What can hang from each mark:
Z457: Z380 Z639
Z793: Z265 Z851
Z639: Z313 Z457 Z770 Z946 Z950
Z515: Z851
Z950: Z851
Z770: Z639
Z946: Z851
Z265: Z515
Z851: Z504 Z770
Z380: Z313

Each row was made from one small tree. The marks that hang from a mark follow it in brackets, in the order of their numbers. Every link used is in the known rows. Write each row's tree.
Known rows:
Z950(Z851(Z770(Z639(Z457(Z380))))): [ 1.39  0.95  3.21  0.46 -1.59  0.19  0.88  1.77  0.75 -0.21 -0.54  0.57
  0.85 -0.03 -1.46 -0.41  0.19  2.29 -1.71 -2.25 -1.81  0.02  0.72]
Z265(Z515(Z851(Z504 Z770))): [-0.56 -2.37 -1.36 -1.31  1.94 -0.34 -2.92 -2.51  1.33 -0.42  4.37  0.05
  2.18  0.25 -0.18 -1.65  0.54 -0.09 -1.92 -0.26  1.49 -1.17  1.17]
Z639(Z313 Z770 Z946 Z950): [-2.19  3.35 -1.79  1.64 -1.29 -1.25  1.15 -1.61 -2.16 -1.49 -2.58  1.46
 -1.22 -0.57  1.88  1.78  0.21 -1.54  2.54  1.62  1.81 -0.56 -1.83]
Z457(Z639): [ 2.07  0.81 -0.89  2.97 -0.41 -0.59 -0.03  1.29 -0.28  1.03  2.02 -2.44
  0.00  1.54  1.20  0.53 -2.03 -0.50  2.18  0.45  1.62 -0.07 -0.17]
Z639(Z950): [-0.66  0.62 -0.78  1.18  0.85  0.60  1.33  2.38  1.15  1.05  0.70 -0.91
 -0.35  0.74 -0.64 -0.25 -0.90  1.25  3.75  0.23  0.14 -0.58  0.37]
Z793(Z265(Z515) Z851(Z504 Z770)): [ 0.40 -0.13 -1.48 -1.30  1.97  1.21 -2.05 -3.03  0.02  0.45  1.60  1.70
  2.09  1.18  2.81 -0.51  1.66  1.55 -0.15 -2.08  1.32 -0.83  1.29]
Z950(Z851(Z504 Z770(Z639))): [ 1.62 -2.31  2.31  0.90  0.59 -0.77 -2.65 -0.52  0.32 -1.09  1.69  0.49
  1.14  0.10 -0.83 -1.47  3.23  2.44 -0.06 -2.00 -0.73 -0.99  1.03]
Z770(Z639(Z313 Z457 Z946(Z851))): [ 0.20  1.13 -1.11  0.74 -2.04  0.85  1.62  0.26 -1.56 -2.00 -1.91  0.38
 -0.98 -3.19  1.29  1.85  0.19 -1.35 -0.96  1.24 -1.80  0.87  0.23]
Z515(Z851(Z770(Z639))): [ 0.63 -1.78  1.32 -0.46  2.82 -0.04 -2.43 -0.41 -1.22 -2.93  1.76 -2.03
  0.84  2.01 -0.93 -0.32 -0.46 -0.02 -1.75  0.29  0.48 -0.12  1.59]
Z265(Z515(Z851)): [-0.55  0.64 -3.35  0.39  1.11  1.03 -0.72 -0.76  1.70  0.22  3.04 -0.96
  2.18  0.76 -0.13 -0.58 -1.54 -1.00 -0.41  1.41  1.80 -1.87  0.98]
Z515(Z851(Z504 Z770(Z639))): [ 1.01 -3.71  1.48 -0.77  2.81 -1.10 -3.03 -0.74  0.34 -2.11  2.43 -0.71
  0.51  1.01 -0.88 -1.85  0.40  0.07 -1.54 -0.41  0.20  0.48  1.28]
Z946(Z851(Z504 Z770(Z639(Z457 Z950)))): [ 0.58 -2.66  3.17 -3.16  1.94  0.35  1.43  2.48 -0.82 -0.88  0.63  0.82
 -1.98 -2.18 -1.70 -0.95  2.36  2.95 -1.10 -1.45 -3.07  1.61  2.20]
Z950(Z851(Z504 Z770(Z639(Z946)))): [ 0.14 -0.78  2.17  0.99 -0.70 -1.90 -1.69 -1.91  0.11 -2.05 -0.01  1.51
  0.27 -0.34  0.32 -0.89  3.76  1.05 -0.01 -1.42 -0.17 -0.91 -0.88]
Z851(Z504): [ 1.22 -1.98 -0.51  2.08  0.68 -0.93 -0.30  0.80  3.13  1.05  3.42  0.04
  1.12 -1.67  0.13 -1.74 -0.49  0.75  3.05 -0.46  1.19 -0.74  0.86]
Z639(Z457(Z380) Z770): [ 1.21  2.68  1.40  1.19 -0.14 -1.16  4.64  1.42  1.57  0.17  0.90  1.09
  0.33 -3.24  0.07 -0.02 -3.06  0.58  0.70 -1.04  1.91  0.01  0.94]
Z793(Z265(Z515(Z851(Z504 Z770(Z639))))): [ 1.05 -1.57 -1.16 -0.80  3.36  1.37 -1.16 -2.27 -0.56 -2.17  0.93  0.38
  0.75  1.07  0.68 -2.25  0.64 -0.95 -1.47 -0.13 -0.72  1.01  1.16]
Z265(Z515(Z851(Z770(Z639(Z457))))): [ 0.45  0.15 -0.41 -1.39  1.23  0.47 -0.63  0.22 -1.40 -2.79  3.31 -0.76
  0.67 -0.83 -0.82 -0.48 -0.96  0.67 -5.37 -0.66 -1.73  0.54  2.01]
Z946(Z851(Z504 Z770(Z639(Z950)))): [ 0.49 -3.01  2.89 -2.20  2.86  0.62  0.23  1.26 -1.44 -0.61  0.08 -0.55
 -1.40  0.01 -1.65 -0.93  3.35  1.65  1.45 -0.04 -1.58  0.43  1.26]
Z515(Z851(Z504 Z770(Z639(Z946)))): [-0.30 -2.14  1.23 -0.76  1.43 -1.91 -1.83 -2.17  0.15 -3.62  0.92  0.34
 -0.15  0.31  0.16 -1.17  1.18 -1.43 -1.66  0.11  0.94  0.50 -0.71]
Z770(Z639(Z457)): [ 2.22  0.62  0.44  2.18  0.18 -0.15  1.99  3.23  0.16 -1.12  2.50 -0.80
 -0.38 -2.86 -0.45 -0.44 -2.04  1.43 -0.44 -1.27 -2.25  1.18  1.52]
Z265(Z515(Z851(Z504))): [-0.01 -1.10 -3.42  0.21  1.12  0.42 -1.81 -1.11  3.04  1.17  4.00  0.40
  1.84 -0.29 -0.22 -2.00 -0.55 -0.92 -0.26  0.35  1.71 -1.33  0.09]
Z950(Z851(Z504 Z770(Z639(Z457(Z380))))): [ 1.80 -0.81  3.54  0.21 -1.41 -0.78  0.11  1.53  2.14  0.62  0.33  1.67
  0.60 -1.36 -1.77 -1.69  1.08  2.28 -1.76 -2.83 -1.96  0.45  0.28]
Z457(Z380(Z313) Z639): [ 1.65  0.50 -1.35  2.49 -1.97 -0.29  0.87  1.02  1.81  5.27 -0.25 -2.56
 -0.91  0.33  0.76  1.02 -4.42 -2.47  0.59  0.73  1.68 -0.23 -2.30]
Z265(Z515): [ 0.46  1.36 -2.60  2.43  0.12  0.79  1.10  0.31  0.71  0.97  3.52 -1.72
  1.95 -1.32  0.32 -0.32 -0.92  0.26  1.82  0.64  0.62 -1.49  0.74]
Z457(Z380 Z639(Z770)): [ 2.49  3.31  1.05  2.55 -0.81 -1.46  2.98  0.61 -0.94  1.50 -0.49 -1.51
 -0.51  0.58  1.39  0.77 -2.53 -1.87  2.56  0.83  3.55 -0.08 -1.57]

Which tree is each row?
[-0.24  0.40 -0.45  2.15 -1.34 -1.15 -1.12 -1.45 -3.72 -3.19 -1.37 -1.64
  0.28  0.09  1.38  1.37  0.71 -1.63  0.10  1.22 -0.90  0.65 -1.36] : Z851(Z770(Z639(Z313 Z946)))
[-0.83  1.70 -1.66  1.54 -0.05 -0.35  0.09 -0.03 -2.15 -0.21 -1.07  0.21
 -0.50 -0.04  0.89  1.02 -0.37 -0.05  2.56  1.04  1.39 -0.59  0.25] : Z639(Z313 Z770 Z950)
[-2.48  2.28 -1.23 -0.74 -0.25  0.40  1.79 -2.06 -2.48 -1.18 -3.98  1.39
 -1.39 -1.04  1.50  2.60  1.85 -1.77  2.64  2.62  2.27 -1.26 -0.54] : Z639(Z313 Z770 Z946(Z851) Z950)
[-1.18  2.78 -0.34  0.83 -2.46 -0.66  4.51  2.75  1.57  2.99 -3.11  0.44
 -3.75 -3.38 -0.83  0.61 -3.17 -1.30 -1.68 -0.20 -2.51  1.88 -3.64] : Z770(Z639(Z457(Z380(Z313)) Z946 Z950))
[ 0.49 -4.22  2.24 -1.85  2.51  0.16 -0.64 -1.18  1.07 -0.50  2.67 -0.20
  1.28 -1.17 -0.15 -0.67  2.14  1.30  1.71 -0.16  1.51 -1.21  3.07] : Z946(Z851(Z504 Z770))
[-0.52 -1.20 -0.42 -1.88  2.20  0.23 -1.89  0.12 -1.27 -0.67  1.64 -0.36
 -0.45  1.29 -1.82 -1.92  1.84  0.27 -2.08  0.10 -1.43  0.50 -0.44] : Z265(Z515(Z851(Z504 Z770(Z639(Z950)))))
[-2.64 -1.97 -0.31 -2.31 -0.72 -0.11 -1.20 -2.25 -0.95 -0.31 -2.45  1.31
 -0.71  0.33  0.67  0.63  3.58 -0.66  1.99  1.34  0.23 -0.05 -0.54] : Z639(Z313 Z946(Z851(Z504 Z770)) Z950)
[ 0.65  2.51 -0.79  1.78 -2.93  0.80  2.24  4.45 -0.44  2.14 -2.96 -0.35
 -1.47 -0.21 -1.49  0.22 -2.59 -0.65  0.94  0.33 -3.72  2.54 -2.24] : Z770(Z639(Z313 Z457(Z380) Z950))
[-0.30 -2.64  1.70 -2.91  1.84 -0.69 -1.18  1.80  0.44 -1.60  1.58  1.47
 -1.87 -0.06 -2.10 -1.80  0.24  1.95 -3.64 -1.79 -2.31  2.13  1.27] : Z515(Z851(Z504 Z770(Z639(Z457 Z950))))
[-1.68 -0.81  1.60 -2.95 -1.05  0.04  3.07 -1.45  2.45  1.44 -1.16  1.00
 -0.67 -3.56  0.49  1.64 -1.61 -0.86 -2.76 -0.14  0.63 -0.25  0.41] : Z639(Z457(Z380(Z313)) Z946(Z851(Z770)))
[-0.31 -4.19  0.35 -1.60  2.57 -1.17 -3.56 -1.70  2.55 -1.57  3.29  0.46
  1.58  1.45 -0.44 -1.63  0.09  0.41 -0.86 -0.46  2.15 -0.42  2.02] : Z515(Z851(Z504 Z770))
[-1.52  1.13 -0.71 -0.54 -2.47  1.10  1.18  1.92  5.14  5.85 -1.83  2.48
 -1.13 -1.01 -1.69  0.16 -2.26  1.92 -1.25 -1.89 -0.94 -0.97 -0.55] : Z639(Z457(Z380(Z313)) Z950(Z851))
[-2.07  2.10  0.50  0.46 -0.71 -1.96  0.93 -1.78  1.61 -0.31 -1.49  4.44
 -1.22 -1.17  0.84 -0.57  3.53  1.12  2.22 -0.96  2.42 -2.18 -1.65] : Z639(Z770 Z946 Z950(Z851(Z504)))
[ 0.36  1.08 -0.23  0.61 -1.18  0.62  3.38  4.20  1.93  4.13 -1.49 -0.38
 -2.67 -2.68 -1.97  0.09 -3.81 -0.03 -1.63 -0.92 -3.15  1.72 -1.65] : Z770(Z639(Z457(Z380(Z313)) Z950))
[-1.12  1.25 -0.92 -0.10  1.01 -0.44 -0.61 -2.50 -2.19 -3.46  0.58 -1.25
  0.76  0.67  0.08  0.27  0.71 -1.76 -3.03  1.37  0.43 -0.51 -0.85] : Z265(Z515(Z851(Z770(Z639(Z946)))))
[-2.24  2.80 -1.10 -1.15 -3.48  1.41  3.47  1.19  1.16  2.21 -4.70  1.76
 -1.24 -0.65 -0.04  1.65 -0.66 -1.68  1.99  1.82 -0.75  0.84 -1.98] : Z639(Z313 Z457(Z380) Z946(Z851) Z950)
[ 1.31 -1.15 -0.20  2.09  0.03 -0.09 -2.32 -0.21 -3.58 -2.03  0.39 -2.69
  1.02  0.40  0.23  0.84 -0.13 -0.40  0.48  0.58 -1.36  0.53  0.67] : Z851(Z770(Z639(Z313)))
[-0.40 -0.11  1.17 -1.60 -1.56 -0.36  1.63 -2.23 -0.48  2.69 -2.57 -1.73
 -1.54  0.62  1.46  2.67 -0.99 -3.24 -0.92  1.57  2.59 -0.46 -2.03] : Z457(Z380(Z313) Z639(Z946(Z851(Z770))))
[-0.28  1.15 -4.17  0.28  2.41  2.94  0.07 -1.66  1.96 -0.06  0.78  0.43
  1.72  2.05  1.26 -0.75 -1.75 -1.27  0.46  1.03  1.68 -0.61  1.66] : Z793(Z265(Z515(Z851)))
[ 0.58  2.24  2.75  0.48 -1.46 -1.42  3.78  1.30 -0.67 -2.02 -1.12 -0.46
 -0.59 -1.61 -0.16  0.26 -1.19 -0.27 -1.04 -0.87 -1.66  1.86 -1.45] : Z851(Z770(Z639(Z457(Z380) Z946)))
[-0.08  1.60 -1.71 -1.15  2.03  2.17 -1.37 -2.63 -1.38 -0.44  0.65  0.26
  2.28  2.37  2.87  0.75  0.66  1.35 -0.19 -1.40  1.39 -1.22  1.95] : Z793(Z265(Z515) Z851(Z770))
[-0.59  1.99 -0.10  0.31 -4.09  0.55 -2.57  0.09 -1.66  3.14 -4.50 -0.42
 -0.07  6.47 -0.33  1.41  1.05 -0.42  1.86  0.76  0.22 -0.22 -2.59] : Z457(Z380 Z639(Z313 Z950(Z851(Z770))))
[ 1.69 -0.27  3.82 -1.73  0.58  1.16  3.52  2.17 -0.50 -0.51 -0.31 -1.10
  0.13 -1.63 -1.57  0.26 -0.59  0.87 -0.58 -0.36 -1.69  1.04  1.81] : Z946(Z851(Z770(Z639(Z457(Z380)))))
[-1.26 -2.76 -0.36 -1.04 -0.76 -0.51 -1.61 -3.55 -0.46 -1.25 -0.59  0.84
  0.80 -0.84  1.75  0.74  2.96 -1.42  1.41  1.38  1.50 -0.59  0.42] : Z639(Z313 Z946(Z851(Z504 Z770)))
[ 0.49  2.70 -2.21  2.20 -3.68  0.52  0.08  2.50 -1.09  4.29 -3.43 -2.10
 -1.16  4.13  0.16  1.18 -2.49 -2.42  3.89  2.11  0.08  1.39 -3.78] : Z457(Z380 Z639(Z313 Z950))
[-1.96 -0.24 -0.83 -0.14 -1.47  0.87 -4.05 -1.05 -0.97  0.53 -1.91  0.81
  1.09  3.54 -0.30  0.92  2.26  1.97  1.16 -0.15 -0.36 -1.50  0.76] : Z639(Z313 Z950(Z851(Z770)))
[-0.52  0.54 -0.32 -0.82 -0.33  0.66 -4.44  0.20 -4.52 -0.57 -2.09 -1.25
 -0.05  3.66  0.45  1.90  1.38  1.16 -0.77 -0.38 -1.52  0.10 -0.53] : Z793(Z851(Z770(Z639(Z313 Z950))))
